Each row comes from the steps of one path. Every step used is in the known rows, and no mark comes twice. Write the path behind each row, first mark first.
In the rows, 128 means zero.
Known rows
m, r, c, j, q: [125 154 145 144 125 124  96 130 152 117 152 137 122 119 129 128 140 150
 119 122 123 110  86 163 131 158 137 120  97 109  66 155  94 121 122 134
 112 126 122 109 127 106 109 168 131 129 120 128 125]
g, q, j, c, t, u, h: [117 103 127 115 148 120 143 138 168 139 110 117 152  84 106 121 159  69
 140 155 141 107 118  96  99 179  99 141 146 135 150 146 152 112 142 116
 123 153 126 150 146 134 167 110  69 126 107 129 103]
m, r, q, j, c, w: [117 123 135 142 113 122 107 127 153  97 112 122 127  73 122 134  87 138
 137 134 125 107 130 116  94 146 140 159 144  80  90  95  42 117 128 115
 124 146 126 196 139 134 118 124 112 111  84 116 133]
g, q, r: [128  99  95 113 114 116 175 131 108 133 122 130 141 110 151 117 144 181
 113 124 113 121 146  92 150 137 139 116 167 138 184 129 153 133 125 116
 117 110 137  83 109 133 162  91 116 145 157 137 143]
t, u, g, q, j: [126 101  96 148 131 132 144 138 101 130 114 128 143 106 119 119 133 110
 130 119 130 139 137  94 137  93 130 128 157  59 126 163 138 141 144 148
 112 128 125 136 141 159 140 129 106 122 133 130 120]
c, w: [121 156 114 137 126 122 123 126 122 141 124 169 140 166 142 155 130 122
 122 116 132 119 167 140 115 110 118 121 123 146 145  85 106 127 139 123
 152 136 144 118 129 130 138 118 132 138 143 130 150]
b, a: [145 142 124 128 133 121 143 116 108 131 140 173 104 173 152 151 114 162
 126 116 131 137 151 162 109 121 163 120 109 115 152  97 134 113 121 134
 133 110 152 144 120 143 105  76 122 143 112 129 148]
g, q, r, c: [127 142 111 109 109  98 162 128 117 133 127 116 131  96 142 110 146 176
 115 126 102 111 117 124 160 155 168 131 157 130 168 143 149 130 104 125
 108 102 123 110 103 120 144  98 117 146 154 135 134]
w, c, t, u: [119 117 137 123 157 157 120 112 128 149 139 126 147 147 124 129 109  47
 142 132 134 153 137 131  99 124 111 139  91 169 142 140 141 118 135 127
 154 152 107 112 134 125 135 129 110 127 158 127 130]
g, q, j: [128 115  96 145 120 106 156 148 115 109 114 129 121 152 140 126 133 139
 115 122 125 132 151 104 128 122 134 148 165  75 144 120 143 135 126 134
 140 146 150 146 130 151 143 143 102 142 118 132 141]
t, u, h: [113 129 137 130 138 134 144 137 142 151 133 163 154 137 129 148 145 133
 133 126 139 131 140 123 101 127 134  97 113 183 127 129 124 126 183 113
 113 115 136 111 145 115 131  73 104 124 100 132 115]
q, j, m, r: [126  96 121 131 124 137 122 146 133  88 119 109  80 163 131 150 127 209
 125 125 139 160 129 114 107  94 105 123 136 122  84 103 100 118 163 107
 124 144 154 135 155 123 118 151 139 112  85 126 128]
p, w, c: [128 138 130 124 148 150 137 118 115 131 143 123 126 219 132 123  96  83
 117 128 128 137 141 162 119 116 159 139  90 158 162 109 100 145 137 123
 156 112 122 152 113 118 141 123 124 122 103 130 116]
g, q, j, m, r, c, t: [122  97 124 118 123 111 119 140 136  96 121  77  89 123 131 134 164 140
 128 141 123 118  87 112 124 143 106 158 148  90  98 140 142 108 101 111
 130 155 131 129 132 122 138 179 113 125 115 131 127]
g, q, j, c, t, u: [123 117 114 121 148 123 135 125 147 122 111 118 135  88 104 115 153  55
 140 144 134 125 125  99 122 158  94 153 137 111 156 142 161 109 122 133
 128 159 121 151 136 149 159 141  78 127 125 126 127]
q, r: [139 128 120 121 114 130 151 130 109 133 126 140 128 115 147 126 122 200
 121 122 123 142 154 116 131 109 133  97 143 176 152 104 126 132 154 113
 128 109 154  99 122 130 132  84 136 132 153 129 139]
w, p, b: [143 123 148 137 121 122 154 134 124 135 145 151 125 224 147 137  73 146
 124 110 131 148 164 142 161 112 154 109 127 207 140 112 150 151 134 114
 134 119 127  94 118 116  87 130 144 146 145 133 139]
m, r, c, t, u, g, q: [125  91 124 136 127 130 126 121 108 140 139 124 159  58 131 125 154  82
 139 133 115  95  82 115 145 129 138 133 114  95 111 173 142 132  90 127
 101 112  99  97 115 128 144 122 105 119 169 132 116]
p, w: [133 149 122 134 132 139 141 129 104 121 138 156 124 196 140 135 134 112
 117 120 129 120 146 151 132 100 141 113 104 163 153  93 119 141 151 121
 146 101 157 131 109 133 143 119 128 119 101 131 122]
a, b: [151 144 120 144 120 125 146 130 106 134 140 152 139 163 138 122 114 173
 138 119 128 157 143 146 117  99  92 115 120 142 148  92 123 147 132 137
 131 103 152 131 124 162 107 148 141 145 134 129 135]
z, c, w, p: [114 135 136 128 129 130 134 109 112 161 126 183 152 173 128 145  83  92
 104 117 134  90 177 128 130 133 131 140 123 190 171 127 143 131 107 115
 138 146 131 128 113 125 120 129 148 144 136 130 147]
j, c, t: [150 147 138 117 140 116 125 124 152 131 131 140 137 126 125 141 155  88
 134 144 140 134 134 144 123 146  98 125  96 175 148  82 149 118 116 131
 153 138 138 152 118 130 136 108 126 142 140 126 130]
t, u, g, q: [125 111  96 133 137 129 154 126 107 147 129 152 166 119 126 129 156 102
 128 115 127 131 133 103 157 103 143 116 129  95 149 159 152 139 130 147
 106 107 109 107 123 143 148 105 113 134 150 135 126]
m, r, c, w, p, b: [120 131 159 140 108 120 117 123 134 136 149 141 122 182 145 143  54 147
 125 116 117 102 134 165 151 139 174 126 123 190 107 123  86 140 106  92
 112 119 102  93 120  90  88 137 140 128 148 130 141]
q, r, c, t: [142 151 146 117 111 119 125 123 112 139 130 115 127  78 144 120 133 140
 132 136 117 120 121 140 126 137 122 114 132 185 135 117 148 124 118 119
 142 117 145 105 112 127 128 107 136 132 178 127 131]
p, w, c, t, u, g: [130 116 140 123 162 183 115 104  97 157 144 116 160 154 112 114 106   4
 140 136 137 131 125 146 113  89 128 124  83 154 152 148 123 144 138 131
 153 112 105 124 120 135 147 128 127 102 149 126  95]
z, c, j, m, r, q: [105  75 130 134 137 145 110 116 138 112 147 133 124 111 120 134 152 135
 128 136 129 106 107 112 125 124 125 148 114 126  84 144 117 137 113 108
 114 122 137 131 121 122 110 149 154 119  64 125 138]
z, c, w: [113 135 120 138 135 128 121 113 115 153 134 185 144 133 122 145 135 102
 114 130 134  86 156 145 121 113 114 138 117 173 161  97 120 127 125 120
 145 126 157 139 113 135 133 107 142 139 121 128 150]
q, r, c, z: [129 161 147 135 101 120 127 132 133 135 126 146 110 114 144 111 141 191
 125 128 117 103 119 158 154 154 129 105 132 116 163 116 139 133 119 144
 127 111 134  99 117 103 129  99 159 129 141 130 143]
t, u: [120 144 121 135 137 138 138 123 121 135 133 165 135 145 130 140 137 122
 133 114 132 149 146 127 124 105 128 108 103 162 131 124 135 122 163 129
 120 123 133 111 136 129 123 108 112 126 123 130 137]
w, p, b, a: [149 119 150 127 128 125 154 116 113 138 152 164 105 228 154 142  46 155
 128 108 130 139 165 168 140 127 186 114 127 172 160 116 149 132 113 117
 122 108 129 109 113 124  72  94 135 146 126 131 148]
p, w, c, t: [134 119 140 121 152 158 123 116 110 137 141 113 134 197 134 124 103  33
 126 139 131 124 136 154 106 117 126 142  90 168 165 109 123 138 123 117
 181 130 129 138 107 125 151 139 122 122 133 128 115]
c, t, u: [124 132 128 133 141 146 123 120 117 140 131 157 144 123 132 140 148  77
 143 125 135 136 142 121 108 106  89 113 102 178 134 123 160 118 151 121
 148 140 141  93 132 139 135 126 110 125 153 128 135]
w, p: [138 141 139 129 119 123 153 133 115 136 127 157 135 211 151 145  85 138
 111 108 132 148 169 118 138 127 143 115 120 163 143 120 158 139 125 130
 137 142 121 116 121 123 111 131 138 145 139 133 137]
q, j: [137 133 121 151 119 123 132 147 115 107 117 134 106 155 138 133 111 157
 123 120 137 152 156 126 111 101 121 128 139 117 106  95 121 131 157 133
 149 142 165 163 140 147 121 135 124 128 113 124 135]
j, c, t, u, g: [147 141 139 116 150 143 116 112 142 152 130 143 163  79 102 131 148  56
 150 139 144 144 121 133 132 117 102 110  88 163 131 118 146 124 133 146
 126 120 113 143 132 138 132  94 129 121 155 123 109]

Which path is each row?
[117 161 129 101 127 127 109 122 143 131 131  99 104 131 125 122 159 174
 129 132 123 148 114 146 147 140 134 110 133 163 114 137 137 126 128 122
 115 108 121  89 139 103 125 134 166 130 129 129 131] : q, r, c, j, m
[119 132 151 145 112 126  98 147 157  91 120 117  64 160 127 137 149 200
 128 132 133 122  94 153 131 138 104 127 124  60  92 116 114 122 128 137
 121 149 133 137 148  94 115 163 160 109  70 127 133] : q, j, m, r, c, z
[124 143 123 105 102 109 147 118 103 172 111 122 169 110 140 116  87 130
 109 115 107  90 142 110 170 158 177 124 178 113 174 172 138 142  74 128
 103 114  80  87 110 117 139 110 148 144 200 136 125] : u, g, q, r, c, w, p
[131 132 127 156 107 116 133 146 116  96 116 125 118 125 142 127 105 142
 133 118 124 143 148 106 102 104 138 148 153  76  90 112 115 136 144 139
 147 139 155 182 130 158 100 139 115 125  95 121 133] : r, q, j
[122  98 151 136 129 144 109 119 146  98 120 111 129  32 113 120 110  95
 158 142 131 126 108  91  87 141 110 150 124 112  81 133  95 112 137 114
 119 152 123 172 139 144 116 136  87  98  95 114 119] : m, r, q, j, c, t, u
[120 165 158 100 128 141 115 111 129 147 136 126 135  47 112 108 153 129
 136 126 119 118  92 131 118 142  99 104 116 189 130 177 151  92 158 128
 112 125 125  75 125 125 118 137 117 124 165 126 116] : j, q, r, c, t, u
[121  93 101 118 146 143 124 135 117 130 110  98 129 117 108 132 174  82
 139 131 140 150 121  81 128  91  76 131 154  93 126 161 175 119 141 134
 130 148 124 104 149 152 149 169 129 120 139 130 112] : c, t, u, g, q, j, m
[114 113 110 123 119 104 133 143 139  90 121  85  82 144 128 133 153 189
 118 130 118 131  90 120 137 141 144 154 146  77  99 141 118 113 113 118
 106 136 122 147 135 114 126 158 117 126  86 133 128] : g, q, j, m, r, c
[130  99 114 126 117 110 126 145 128 103 123  82 100 119 121 133 151 181
 122 129 123 131  86 119 150 119 145 144 151  53  82 152 112 131 107 135
  99 121 113 152 138 123 120 149 141 120 104 131 110] : u, g, q, j, m, r, c
[130  91 130 163 101 127 129 146 114  82 121 122 114  97 147 130  90 179
 133 122 121 132 132  96  94 105 145 144 149  74  65 117  80 136 144 118
 130 138 151 170 131 150 106 136 108 110  87 120 133] : m, r, q, j
[123 133 132 139 149 136 113 119 139 143 151 170 141 131 108 121 158 105
 108 128 140 100 125 147 130 131 101 129 101 147 125 148 150 128 136 144
 134 128 154 122 117 138 116 163 145 145 105 128 134] : z, c, j, q
[128 137 120 124 130 125 125 147 136 102 115 113  84 189 123 147 142 175
 125 121 143 174 144 123 114  92  98 124 140 132 106  98 133 119 168 129
 143 148 155 144 152 135 112 154 147 126  91 127 131] : q, j, m
[125 169 139 107 132 116 131 114 155 150 116 160 149 185 124 148  83 100
 115 122 135 124 170 137 134 167 139 128 115 171 166 103 118 118 107 126
 132 153  98 144 128 109 125 122 138 145 135 129 137] : j, c, w, p
[123 123 136 111 143 153 118 118 144 146 141 106 140 129 120 101 103 144
 118 126 125 146 128 131 117 153 128 118 127 139 135 162 108 128 143 133
 134 136 108  83 135 116 131 149 136 137 160 128 127] : w, c, j, q, r
[130 176 148 156 113 107 116 138 141 130 131 170 115 163 142 130 157 137
 125 125 125 105 119 181 147 151 125 122 103  81 145 104 151 136 107 161
 142 130 130 132 118 103 120 123 153 138 120 131 143] : r, c, z
[117 101 114 128 139 143 111 133 147 113 139 131 108 178 136 151 155 166
 127 127 137 148 125 123 129 120 107 110 110 139  87 116 108 131 135 106
 125 132 130  81 146 104 136 155 153 120 104 130 138] : c, j, m, r
[157 105 113 127 134 110 136 140 134 126 111 104 144  88 113 117 144  76
 132 147 138 124 125 109 139 131 103 147 152  71 146 118 152 135  97 152
 146 139 129 176 124 158 152 129 121 137 149 125 113] : u, g, q, j, c, t
[134 160 158 104 127 148 106 113 117 159 137 118 154  21 106 106 149 123
 141 126 124 121  88 127 128 116 107  91 121 162 117 187 146 110 153 144
 106 105 119  82 124 136 106 122 142 119 185 124 100] : j, q, r, c, t, u, g
[111  88 127 114 162 176 105 116 139 118 149  95 108 229 123 129 116 101
 122 138 133 140 113 151 121 127 140 135  88 145 114 131  76 142 129  96
 137 122 105 105 134  89 153 164 144 103  79 131 115] : p, w, c, j, m, r
[103 143 109 111 119 126 132 108 107 167 119 128 169  45 119 110 143 116
 130 123 108  92 117 117 155 134 161 118 160 113 162 177 113 128 114 128
  86  94  91  86 123 125 154  87 123 126 180 132 125] : t, u, g, q, r, c, w
[140 107 135 137 139 133 129 117 110 141 143 163 141 111 128 137 152  82
 123 140 138  99 139 136 119 112  91 138 103 192 154 107 175 129 117 120
 160 132 172 135 105 146 129 120 135 140 135 127 140] : z, c, t
[129 158 132 133 116 125 116 123 128 137 135 122 124 100 138 110 128 153
 127 131 115 126 125 149 139 146 153 113 135 143 113 134 122 143 118 127
 121 103 130 102 126 116 131 118 144 131 156 127 135] : q, r, c, j
[133 163 135 116 106 114 138 125 121 133 130 121 120  97 141 119 124 189
 124 126 112 131 123 147 139 132 155 110 133 168 136 121 124 127 132 124
 116  97 136 119 117 119 115  87 136 133 150 128 132] : q, r, c
[127 134 134 155 120 123 105 130 137 119 146 137 119 128 144 134 127 141
 126 128 119 115 108 158 132 145 156 127 102 111  72 129  94 142 105 121
 120 117 125 117 129 110 123 137 131 122 124 127 135] : m, r, c, j
[118 131 135 106 153 174 115 110 128 143 144 103 136 158 116  90  99 108
 113 130 126 123 122 145 121 146 140 118 118 159 158 166  93 137 152 120
 136 112 117  90 120 115 151 160 135 119 130 129 108] : p, w, c, j, q, r
[134 180 148 105 113 114 131 126 133 133 136 127 124  89 124 114 142 199
 116 118 116 124 103 148 136 145 138 104 127 163 127 149 124 107 149 138
 108 105 134 110 117 120 101 117 139 140 142 129 121] : j, q, r, c
[144 156 127 131 131 112 130 136 153 106 116 126 107 134 113 129 121 146
 127 135 140 155 141 141 118 135 120 135 124 124 123  86 113 123 146 144
 136 142 144 203 140 138 120 116 123 131  93 121 126] : q, j, c
[144 101  95 151 118 111 148 151 103 122 112 118 135 125 132 125 128 132
 118 122 130 135 145 103 143  96 133 134 167  47 130 130 141 150 123 153
 134 129 140 154 128 159 141 126 124 136 136 130 122] : u, g, q, j
[129  92 105 144 134 140 133 137  98 135 112 122 153  88 122 117 143  62
 140 129 135 127 134  83 125  95  94 134 156  75 128 158 166 135 130 141
 137 143 132 122 136 168 151 144 104 121 164 127 119] : c, t, u, g, q, j
[105 146 136 124 118 123  91 134 143 105 119 105  82 144 122 152 126 182
 126 128 129 125 111 147 105 122 124 141 135 112  76 110  64 105 137 107
 123 148 131 148 155 108 115 161 142 109  95 124 131] : q, j, m, r, c, w
[134 106  93 121 130 117 142 151 119 116 111  98 115 160 120 135 163 152
 119 123 137 155 132 100 148  93 116 132 165  63 125 130 152 135 134 145
 127 131 132 144 139 145 134 146 148 135 113 133 120] : u, g, q, j, m
[136 109 141 144 113 118 127 136 149  82 121 112 115  76 124 125  99 165
 138 135 126 133 116 111 104 140 150 155 135  81  78 104  72 126 132 126
 116 134 133 208 132 136 103 115 108 112  70 117 123] : m, r, q, j, c
[125 135 138 126 117 118 109 141 143  91 126  93  71 146 125 143 131 204
 128 127 128 152  98 145 115 116 136 134 125 117  64 117  95 114 143 117
 116 136 137 158 149 108 102 153 139 113  77 125 123] : q, j, m, r, c
[127 122 123 141 150 141 115 125 139 142 142 126 137 196 134 125  99  83
 125 131 132 155 148 151 118 137 145 141 102 117 121 122 115 146 113 137
 157 143 107 130 137 117 137 141 135 140 140 128 138] : w, c, j
[130 150 148 115 134 114 133 116 165 147 133 153 139 201 121 140  69 108
 128 123 135 126 164 162 158 153 149 123 122 215 162  91 114 133 116 112
 127 129 101 121 121 103 103 119 147 145 140 129 139] : j, c, w, p, b
[119 178 129 120 138 116 101 126 158 127 141 120 103 184 122 142 174 119
 129 129 131 152 111 166 145 141 129 127 103 134  92 125 141 129 115 138
 131 124 118 124 141 102 116 159 163 136 108 130 133] : r, c, j, m
[130  79 105 111 129 147 152 117  90 159 120 126 174  43 131 109 152 107
 136 130 121 114 130  73 146 107 108 102 159 142 173 167 173 137 128 122
 115 109 121  53 118 152 169 100 116 126 202 132 123] : c, t, u, g, q, r
[135  97 112  93 141 138 148 110 126 158 118 115 174  19 108 103 157  91
 143 143 126 117 117  92 154 142 115 112 141 150 182 155 166 122 116 130
 101 104 101  95 119 141 167  77 113 127 181 129 113] : j, c, t, u, g, q, r
[121 138 128 128 119 122 125 145 135  89 114 105 100 154 126 139 136 157
 135 121 131 166 135 105 104 100 118 145 153  92  85 113 130 120 156 135
 141 147 146 169 143 141  95 155 140 124  71 123 129] : r, q, j, m
[127 165 141 121 125 120 121 128 152 131 101 136 125 173 117 138  60 106
 118 123 140 131 174 128 115 159 125 141 145 136 140 107 109 115 123 128
 138 174 110 172 148 121 123 146 131 132 124 123 132] : q, j, c, w, p
[124  70 113 105 145 159 145 107  98 168 127  94 178  69 121  97 114  73
 140 137 120 132 124  86 132 121 129 131 144 123 182 182 153 135 113 127
 123 119  84  74 120 134 166  99 110 129 203 132 119] : w, c, t, u, g, q, r
[142  96 149 140 116 126 114 134 145  87 118 105 123  57 127 125 106 115
 146 148 129 123 113 102  90 142 115 157 133  97  83 102  95 120 117 120
 141 150 140 195 129 144 116 136 103 112  99 115 122] : m, r, q, j, c, t
[138 155 138 137 132 116 127 132 172 125 124 175 125 157 124 131 160 135
 128 134 140 116 134 166 147 162 107 116  97 105 176  80 144 129 118 160
 138 136 125 150 121 103 138 103 150 139 106 129 141] : j, c, z
[133 142 140 144 112 114 126 130 128 115 144 140 115 124 146 143 127 177
 124 124 117 123 106 159 129 129 160 126  97 134  93 113  98 128 119 122
 116 111 131 140 121 109 109 111 126 125 117 129 131] : m, r, c
[122 132 110 112 118 124 148 115 105 154 127 114 155  48 121 102 147 144
 132 122 107 116 104 112 166 127 169 113 148 116 152 180 141 135 121 140
  79  81  96  96 117 130 138  81 121 127 166 133 117] : t, u, g, q, r, c
[129 131 120 143 129 121 116 132 110 135 118 105 141  69 116 110 147  53
 142 133 124 116 104 113 132 119 121 146 145  64 112 175 161 132 106 151
 127 136 115 143 131 154 136 153 104 123 157 126 112] : r, c, t, u, g, q, j
[145 137 145 134 124 115 117 135 147 102 115 110 128  82 118 123 123  78
 147 144 132 134 129 113  99 141 107 159 137 102 110  99 134 121 120 139
 157 154 143 204 126 156 109 136 111 127 106 116 123] : r, q, j, c, t
[108 108 124 139 113 109 121 150 152  93 115 110  78 156 132 127 171 186
 119 134 122 100  88 131 148 162 115 149 148  19 121 139 137 122 101 137
 115 153 118 122 136  95 143 171 135 123  80 134 137] : g, q, j, m, r, c, z
